Each row was made from one small tree. Brackets hold a mark, then the marks that hang from it, in the order of their numbers. Every link used is in the known rows. Write each row's tree.
Known rows
(Z922 (Z114 Z854) Z716): [ 0.58 -0.32 -0.06  0.80  1.26 -0.43 -1.51  0.35 -1.39  1.83  0.06 -1.32
 -2.12  0.70  0.00  5.26  0.70  0.13 -0.32 -0.18 -0.31  0.51]
(Z964 Z316): [ 0.12  0.71  0.14  1.16 -0.28  0.47 -0.12 -0.87  0.14 -0.19  0.18  0.19
 -2.30  0.24 -0.07 -0.14 -0.68 -0.22  0.70 -0.28  0.32  0.27]
(Z716 Z922 (Z993 (Z114 Z316 Z744))): [ 0.43  0.19 -0.03 -1.68  1.36 -0.28  0.64  0.64 -1.13  2.50 -1.39 -0.61
 -2.43 -2.48  0.26 -0.33  1.77  0.45  2.45 -0.22 -0.36 -0.21]
(Z993 (Z114 Z744) Z716): [ 0.87 -1.81  0.43  0.66  0.69 -0.01  0.34 -0.27 -2.02 -1.28 -1.51 -0.67
 -1.55 -0.50  0.11 -1.28  0.50  0.48 -0.89  1.09 -0.07  0.03]
(Z744 (Z114 Z854 (Z993 Z716))): [ 0.00 -0.89  0.07  1.26  1.23  0.19 -0.56  0.40 -1.00  3.58 -0.15 -0.98
 -2.81  0.82  0.31 -0.17  0.35  0.21  0.06 -0.35 -0.71  0.01]
(Z854 (Z114 Z316 Z744 Z993)): [-1.56  0.77 -0.02  1.05  0.91 -0.18 -1.02  0.12 -0.36  0.63 -0.51 -1.73
 -2.06  0.30  0.05 -1.26  1.58  0.23  0.97  1.33  0.35 -0.02]
(Z922 Z114): [ 0.27 -0.21  0.04 -0.29  0.61 -0.12 -0.60  0.14 -0.65 -0.32  0.17 -0.64
 -1.18  0.25  0.02  2.07  0.34  0.02  0.10  0.22 -0.39  0.30]
(Z663 (Z114 Z316 Z744 Z854 Z993)): [-0.94 -0.29 -0.04  1.84  1.23 -0.24 -1.10 -0.12 -0.73  4.74 -0.87 -1.78
 -1.37  0.15  0.25  0.49  2.38  0.36 -1.48 -2.07 -0.22 -0.18]
(Z993 (Z114 Z316 Z854) Z716): [ 0.70 -1.90  0.36  1.88  0.87  0.06  0.34  0.13 -1.96  0.86 -0.19 -0.92
 -1.99 -0.86  0.07 -0.98  1.31  0.53  0.13  0.16 -0.39  0.28]
(Z744 Z114): [ 0.07  0.27  0.12 -0.77  0.99  0.24  0.21  0.45 -0.44 -0.17  0.37 -0.44
 -1.89  0.95  0.17  0.77 -0.25  0.03  0.44  0.28 -0.44  0.06]
(Z663 (Z114 Z744 Z854 Z993)): [-0.64 -0.24 -0.10  1.07  0.95 -0.06 -0.89 -0.24 -0.66  4.73 -1.45 -1.46
 -0.88  0.33  0.28  0.34  1.17  0.30 -2.47 -1.83 -0.20 -0.20]
(Z922 (Z114 Z744 Z854) (Z716 Z316 Z993)): [-0.06 -0.35 -0.15  2.28  1.16 -0.76 -1.59  0.42 -1.73  3.73 -0.21 -1.83
 -3.77 -1.41  0.13  4.59  2.50  0.20  2.10 -0.51 -0.07  0.29]
(Z993 Z716): [ 1.09 -1.83  0.04  1.16  0.07  0.04  0.38 -0.18 -1.12 -0.49 -0.57  0.13
 -0.11 -0.30 -0.05 -0.23  0.05  0.18 -0.57  0.43  0.09  0.03]
(Z854 (Z114 Z316 Z744 (Z993 (Z716 Z922)))): [-0.74  0.03  0.02  0.66  1.12 -0.20 -0.74  0.18 -0.99  0.85 -1.03 -1.63
 -2.43  0.11  0.06 -1.34  1.66  0.40  1.25  1.42  0.37 -0.05]
(Z854 (Z114 Z316 Z744)): [-1.30  0.84  0.10  0.29  0.86 -0.11 -0.25  0.12 -0.27 -1.02 -0.23 -1.43
 -1.64  0.13 -0.02 -0.75  1.16  0.19  1.10  1.46  0.65  0.03]
(Z922 (Z114 Z316 Z854 Z993) Z716): [ 0.00 -0.46 -0.11  2.29  1.57 -0.69 -2.44  0.45 -1.55  3.50  0.34 -1.93
 -3.02  0.69  0.03  4.90  2.33  0.23  0.57 -0.48 -0.60  0.49]
(Z854 (Z114 Z316 Z744 (Z993 Z716))): [-1.04 -0.14  0.01  1.62  0.94 -0.18 -0.81  0.04 -0.91  0.38 -0.79 -1.66
 -2.11  0.15  0.03 -1.37  1.63  0.32  0.67  1.57  0.41  0.00]
(Z993 (Z114 Z744 Z854) (Z716 Z316)): [ 0.47 -1.72  0.49  1.98  0.34 -0.07  0.07 -0.10 -2.08  1.45 -0.69 -1.13
 -3.01 -1.30  0.18 -1.98  1.54  0.56  1.25  0.15 -0.06  0.10]
(Z716 Z922 (Z993 (Z114 Z316 Z854))): [ 0.51  0.17 -0.10 -1.34  1.29 -0.10  0.78  0.85 -1.05  4.00 -0.87 -0.56
 -2.39 -2.61  0.26 -0.24  1.48  0.45  2.49 -0.69 -0.58 -0.05]
(Z854 (Z114 Z316 (Z993 (Z716 Z922)))): [-0.27  0.15 -0.12  0.41  0.84  0.02 -0.30  0.43 -0.94  0.60 -0.32 -1.23
 -1.93  0.09 -0.04 -0.88  1.07  0.36  1.33  1.46  0.10  0.18]
(Z663 (Z114 Z316 Z744 Z854 (Z993 Z716))): [-0.39 -1.18 -0.03  2.39  1.26 -0.23 -0.89 -0.21 -1.29  4.53 -1.15 -1.72
 -1.42 -0.01  0.23  0.40  2.41  0.45 -1.74 -1.84 -0.17 -0.17]

Write each row's tree
[ 0.00  0.32 -0.15 -0.03  0.33  0.16 -0.12  0.39 -0.94  0.79 -0.51 -1.00
 -1.97 -0.04 -0.03 -1.23  0.31  0.32  1.39  1.60  0.15  0.19]
(Z854 (Z114 (Z993 (Z716 Z316 Z922))))
[-0.55 -1.51  0.16  2.77  1.37 -0.56 -2.03 -0.05 -1.33  3.70 -0.47 -1.89
 -3.07 -0.04  0.24  0.82  2.75  0.31  0.64 -0.66 -0.42  0.07]
(Z922 (Z114 Z316 Z744 Z854 (Z993 Z716)))
[ 0.50 -0.04 -0.02  1.37  0.74 -0.51 -1.55  0.49 -1.54  2.22  0.81 -1.48
 -3.12  0.08 -0.03  4.90  1.58  0.18  1.86 -0.38 -0.25  0.59]
(Z922 (Z114 Z854) (Z716 Z316))
[ 1.29 -1.74  0.20 -0.03  1.07 -0.26 -0.14  0.10 -1.63  1.52 -1.02 -0.59
 -2.04 -0.39  0.12  0.53  1.27  0.46  1.02 -0.24 -0.07  0.00]
(Z993 (Z716 (Z922 (Z114 Z316 Z744 Z854))))
[ 0.24  0.48  0.14 -0.90  0.52 -0.46 -1.20  0.53 -0.95  4.60 -0.12 -1.26
 -4.15 -0.79  0.26  0.06  2.42  0.43  4.64 -1.10 -0.34  0.02]
(Z716 Z316 (Z922 (Z114 Z744 Z854 Z993)))
[-0.84 -0.17  0.46  0.98  1.07 -0.19 -0.49  0.02 -0.89  1.55 -0.32 -1.43
 -2.38 -0.53  0.23 -1.22  1.84  0.41  0.66 -0.30 -0.22  0.03]
(Z993 (Z114 Z316 Z744 Z854))
[-1.26  0.81 -0.07  0.29  0.64 -0.02 -0.83 -0.01 -0.27  0.60 -1.08 -1.39
 -1.60  0.46  0.07 -1.42  0.37  0.17 -0.02  1.59  0.38 -0.05]
(Z854 (Z114 Z744 Z993))
[ 0.82  0.10 -0.06  0.67  0.58 -0.54 -1.31  0.45 -1.61 -0.11  0.77 -1.16
 -2.68  0.23 -0.12  5.20  1.42  0.13  1.86  0.38 -0.21  0.60]
(Z922 Z114 (Z716 Z316))
[-0.54 -0.14  0.41  0.23  0.78 -0.03 -0.29 -0.08 -0.81  1.55 -0.89 -1.10
 -1.89 -0.36  0.26 -1.37  0.61  0.34 -0.36 -0.08 -0.21  0.00]
(Z993 (Z114 Z744 Z854))
[-0.47  0.21 -0.02  0.21  0.59 -0.07 -0.56  0.14 -0.98  0.99 -1.22 -1.37
 -2.47 -0.02  0.07 -1.67  0.86  0.37  1.30  1.58  0.41 -0.04]
(Z854 (Z114 Z744 (Z993 (Z716 Z316 Z922))))
[ 0.50 -0.07 -0.25 -1.03  1.45 -0.29  0.09  0.85 -0.91  4.45 -0.60 -0.71
 -2.56 -2.28  0.22  1.60  1.82  0.29  2.75 -1.06 -0.54  0.01]
(Z716 (Z922 (Z114 Z316 Z854)) Z993)
[-0.72 -0.41 -0.06  1.58  0.96 -0.16  0.21  0.29 -0.83  2.87 -0.68 -0.95
 -1.83 -2.52  0.23 -0.62  1.77  0.22  0.85 -0.36 -0.27 -0.09]
(Z716 (Z993 (Z114 Z316 Z744 Z854)))
[-0.57  0.06  0.20  0.71  1.43  0.09 -0.20  0.58 -0.44  2.17  0.98 -1.08
 -2.79  0.60  0.24  0.58  1.11  0.13  1.44 -0.71 -0.49  0.08]
(Z744 (Z114 Z316 Z854))
[ 0.48 -0.13 -0.19  0.75  0.94 -0.39 -0.32  0.31 -1.40  0.66 -0.94 -0.71
 -1.32 -0.98  0.01  3.16  0.74  0.18 -0.31  0.58 -0.05  0.13]
(Z922 (Z716 (Z993 (Z114 Z744))))
[ 0.81 -1.56  0.44  1.29  0.19 -0.10  0.29 -0.13 -2.16 -0.87 -0.75 -0.82
 -2.58 -1.15  0.08 -1.63  1.37  0.52  1.25  0.92 -0.02  0.11]
(Z993 (Z114 Z744) (Z716 Z316))
[-0.39 -0.16  0.02  0.33  0.91  0.02 -0.12 -0.24 -0.57  3.05 -1.17 -1.17
 -0.46  0.16  0.21  0.84  0.73  0.26 -2.36 -1.75  0.08 -0.16]
(Z663 (Z114 Z744 Z854))
[ 0.51 -1.19 -0.06  1.03  0.67 -0.18 -1.17  0.07 -1.28  1.14 -0.38 -0.88
 -1.66  0.26  0.06  1.45  0.78  0.15 -0.33  0.34 -0.63  0.27]
(Z922 (Z114 (Z993 Z716)))
[-0.14 -1.45 -0.07  3.32 -0.02 -0.13 -1.15  0.05 -0.90  5.65 -0.20 -0.89
 -2.03 -0.63  0.19 -1.60  1.49  0.28  0.96 -1.02 -0.35  0.00]
(Z114 Z854 (Z993 (Z716 Z316)))
[-1.14 -1.85  0.18  4.36  1.10 -0.63 -2.03 -0.27 -0.97  5.71 -0.92 -1.80
 -2.72 -0.39  0.31 -1.78  3.43  0.41  0.77 -1.27 -0.03 -0.34]
(Z114 Z316 Z744 Z854 (Z993 Z716))
[-0.08 -1.66 -0.09  2.90  0.34 -0.05 -1.12 -0.06 -0.79  5.37 -0.72 -0.77
 -1.31 -0.18  0.20 -1.38  0.90  0.26 -0.55 -0.91 -0.40 -0.05]
(Z114 Z854 (Z993 Z716))
[ 0.23 -2.00  0.50  2.14  1.13 -0.16 -0.12 -0.13 -2.02  1.08 -0.89 -1.30
 -2.47 -0.84  0.18 -1.46  1.89  0.58  0.07  0.13 -0.12  0.05]
(Z993 (Z114 Z316 Z744 Z854) Z716)
[-0.30 -1.39  0.08  2.69  0.12 -0.48 -1.47 -0.38 -1.08  2.66 -1.26 -1.00
 -2.10 -0.40  0.19 -1.79  2.08  0.30  0.89  0.01  0.08 -0.32]
(Z114 Z744 (Z993 (Z716 Z316)))
[ 1.27 -1.44  0.31  1.03 -0.09  0.13  0.72  0.12 -2.11 -1.11 -0.05 -0.45
 -2.08 -1.17 -0.02 -1.17  0.79  0.47  1.31  0.96 -0.29  0.33]
(Z993 Z114 (Z716 Z316))
[-0.19 -0.47  0.14  1.81  1.79 -0.83 -2.14  0.19 -1.51  2.08 -0.08 -2.02
 -3.11  0.56  0.07  4.96  2.49  0.25  0.63 -0.44 -0.06  0.32]
(Z922 (Z114 Z316 Z744 Z854) Z716)
